Each row was made from one small tree. Brackets hold a mark, then the marks that hang from it, in alphabetical order. Every link used is in the known rows. Write each row's tree.
Known rows:
(baros (vuno dotuv lalir lozoneg (modu nunum) sobe)): [-19 -50  14 -22  -7  -9  19  -4  26 -22  -8  -2  -9   2  20  -1  -7 -23
   6   0  25  23  15  17 -22]
(vuno dotuv (gezi (nunum modu)) lalir lozoneg sobe zivi): [  7 -43  -4   9  -6  30  37 -37  28 -21  -1   9   0  16  16   6 -27 -24
  30 -10  31  20   6  12 -14]
(suleb (vuno gezi lalir)): [ -9 -22   4  -1  13   1   3  -5  10 -21 -10  26   4  -6  20   1 -18  -7
  11 -17   8  23  13  10  -5]
(gezi (vuno dotuv (modu (nunum vipo)) sobe zivi)): [ -6 -29 -10  -6 -27   8  29   0  21 -12   5   3 -13  13  13  -3 -11 -20
  22   4  15  14  10   4 -17]
(vuno dotuv (gezi nunum) lalir lozoneg modu zivi): [ 12 -46  -7   7   4  28  23 -47  18 -18   1  13   3  16  17   2 -11 -23
  20 -23  18  34  13   4 -24]
(baros (vuno dotuv lalir modu)): [-14 -26  13  -6   0   3   6  -3  21 -19  -9  10  -3  -1  26   2   8 -14
   1 -12  13  24  11   9 -20]
(modu (nunum vipo)): [-21 -12   2 -12  -2  -8   8  19  14  -9  -2  10 -10   2  -2  -3 -16   1
   4   6   9  12   6  10  -7]
(piti (vuno dotuv gezi modu zivi)): [  1 -14 -22   8  -3   7  26 -37  16  -2   2  10  -1   7  18  -2  -1 -14
  10 -12  16  27  14   4 -21]
(zivi (vuno dotuv gezi lozoneg (modu (nunum vipo)) sobe)): [-12 -34 -14 -19  -4   0  14  -6  28 -15   5   7 -11  11  12   4 -16 -17
  20  -8  14  18  26   9 -26]
(vipo (vuno gezi lalir sobe zivi)): [ -2 -24  -5   5  -7   6  27 -19  18 -27  -1  28   4   4  23   5 -33 -15
  31 -27  15  17  19  12   2]
(vipo vuno): [-15   4  12 -18   3 -12   1   0   8 -13  -8  18  -6  -4  19   2 -21   3
  18  -5   2  13  16  20  -7]
(vipo (vuno dotuv gezi lalir modu sobe zivi)): [  3 -27  -8   4 -15  15  26 -31  25 -28   7  27   3   6  31   7 -21 -19
  24 -34  21  24  18   4 -12]
(piti (vuno dotuv gezi lalir lozoneg sobe)): [ -4 -31 -11  -9  -6   7  25 -21  30 -15  -3   1  -5  10  10   4  -7 -19
  24   2  24  23  19  17 -15]
(suleb (vuno modu)): [-17  -5  10 -18  13 -17  -2   4   1 -11  -4  23  -3 -13  22  -6 -11  -1
   2  -2  11  20  17  15 -16]
(piti (vuno gezi (modu nunum) sobe zivi)): [-10 -22 -19   3  -7 -10  45 -23  13  -1   6   6  -2   2  16 -10 -24 -20
   8   1  24  20  13  11  -8]
(gezi (nunum modu) (vuno dotuv lozoneg)): [ -5 -15  16 -16  -3  16  14 -14  13   0 -14 -12 -14  13  22  -1 -12  -9
  24  24   4  14   3  20 -22]
(suleb (vuno dotuv lalir zivi)): [ -2 -30   6  -5  -1   5   6 -13  15 -28 -11  27  -2   2  20   5 -16 -13
  17 -19  18  23  18   5 -15]
(gezi (nunum modu) (vuno dotuv)): [ -5  -3  14  -7  -6  19  16  -5  14   2 -11  -7 -12  10  28  -1 -16  -8
  19  21   2  11  -8  13 -13]
(vuno dotuv lozoneg): [ -6 -17   7 -19   8   0  -2 -11  18 -12 -10  -1 -14   5   3   4  -2  -2
  19   2  15  17  15  21 -23]
(zivi (vuno dotuv lalir lozoneg (modu nunum))): [-11 -36   9 -25   1   1  11 -16  20 -13  -3   7 -12  11  26  -2  -7 -12
   4 -12  13  25  31   7 -27]
(nunum (modu (vuno sobe zivi)) vipo): [-25  -5  -3   4  -5   4  35  15  19 -17   3  19  -5  10  13  -5 -11  -2
  10   1  19   3  10  15 -21]
(piti (vuno lalir modu sobe)): [-16 -10   0 -12  -7  -6  31   1  17  -6   6  13  -2  -2  21  -9  -4 -13
   7   9  24  19  19  15  -6]
(nunum (modu (vuno lozoneg sobe zivi)) vipo): [-25 -16  -2  -4  -2   1  33   8  18 -19   2  15  -7  12   8  -5  -6  -4
  14   4  20   6  20  21 -29]
(vuno dotuv gezi lozoneg (modu (nunum vipo)) sobe zivi): [ -3 -46 -23  -2 -11   7  28 -24  27 -20  11   8  -6  12   0   2 -14 -20
  20 -14  28  23  16   6 -26]

Write each row's tree:
[  9 -39   9  -6  -9  25  20 -25  15 -15 -14  -1  -9  23  16   2 -15 -24
  38   4   5  23  14  12 -17] => (gezi nunum (vuno dotuv lalir lozoneg zivi))
[-10 -30  -2 -22  -8  -8  16 -26  23 -17   2   5  -9   2  21   4 -26 -13
  17 -10  17  22  16  16 -22] => (vipo (vuno dotuv gezi lozoneg (modu nunum) sobe))
[-10 -27   9 -17  -7   5  21   1  13 -12  -1   1  -9   5  22  -8   0 -14
  22   9  14  17  25  21 -14] => (gezi (vuno lalir lozoneg modu sobe))
[ -2 -30  10 -14  -6  16   6 -10  19 -15 -13  -4 -13  14  17   1   5 -10
  25   4   5  20  20  15 -19] => (gezi (vuno dotuv lalir lozoneg))
[  0 -14  -4   1   0   8  14 -22  14 -10   2  15  -7   4  17  -1  -1  -8
  10 -16  19  20  11   6 -21] => (vuno dotuv modu zivi)
[  2 -16  -3   0 -10  13  17 -18  10  -6  -4   3 -11   9  24  -4   2 -12
  19  -5   7  19  14   6 -21] => (gezi (vuno dotuv modu zivi))
[  2 -37  11  -5 -17  27  37 -20  21 -15  -8  -2  -8  19  25   0 -22 -24
  35  13  20  15   9  16 -15] => (gezi (nunum modu) (vuno dotuv lalir lozoneg sobe zivi))
[ -2 -25   3   2 -14  12  31   0  13 -17  -6   9  -7  10  20  -5 -15 -18
  32  -1  13  10  17  14   1] => (gezi (vuno lalir sobe zivi))
[ -6 -27  -5  20  10  12  34 -19  13 -20  -7  19   2  14  20  -5 -14 -10
   9 -27   7  18   9   7 -15] => (modu (vuno gezi lalir zivi))
[-17 -40  -4 -11  -4  -3  25  -7  21 -22  -6   5 -14  23  -1  -1 -12 -10
  10  -5  11  17  15  10 -38] => (modu (nunum vipo) (vuno dotuv lozoneg zivi))
[  5 -16  -7  15  12  11  22 -23   6  -7  -7  14   2   6   8   0 -32 -13
  25 -11   7  16  -1  12  -2] => (vuno (gezi nunum) zivi)
[ 10 -49  -9   5  -4  25  34 -38  24 -21   5  12   1  14  14   4 -20 -30
  29 -17  29  28  11   8 -18] => (vuno dotuv (gezi nunum) lalir lozoneg modu sobe zivi)
[-11 -32  -3   3  -2   4  33  -8  20 -12   9  12  -1  -1  21  -8 -22 -13
   0 -12  25  19   2   6  -1] => (vuno gezi lalir (modu nunum) sobe)
[  3 -46 -14  12 -14  18  41 -30  27 -20   9  12  -2   8  21  -1 -23 -23
   9 -26  32  23   4  -3 -10] => (vuno dotuv gezi lalir (modu nunum) sobe zivi)
[ -2 -23  -7  -3  -3  14  20 -10  28 -17   4  18  -4   7  31   4 -13 -18
  18 -22  16  17  19   3 -13] => (zivi (vuno dotuv gezi lalir modu sobe))
[ -2 -36   4  18   0  23  24 -28  22 -20 -15  10   5  10  27   6 -18 -23
  14 -18  13  23  -3   6 -13] => (baros (vuno dotuv (gezi (nunum modu)) lalir zivi))
[  1 -30  -3 -11 -12   7  23 -17  15 -12  -2  -2 -14  11  17  -2  -3 -19
  32   4  17  17  23  17 -25] => (gezi (vuno dotuv lozoneg modu sobe zivi))
[ -2 -51   2 -12 -21  12  34 -21  20 -17  -1  -3 -13  16  22  -6 -10 -25
  21  -1  22  22  21   9 -21] => (gezi (vuno dotuv lalir lozoneg (modu nunum) sobe zivi))
[ -5 -29   4 -17 -15  13  15  -4  25 -29  -1  24  -3  15   5  11 -28 -21
  43  -4  13  19  18  14 -14] => (gezi (nunum (vipo (vuno dotuv lalir lozoneg sobe zivi))))
[ -5 -14  -2  -2 -10   2  29  -3   7  -7   0   6  -9   4  22  -9 -10 -15
  25   4  13  10  16  15  -9] => (gezi (vuno modu sobe zivi))
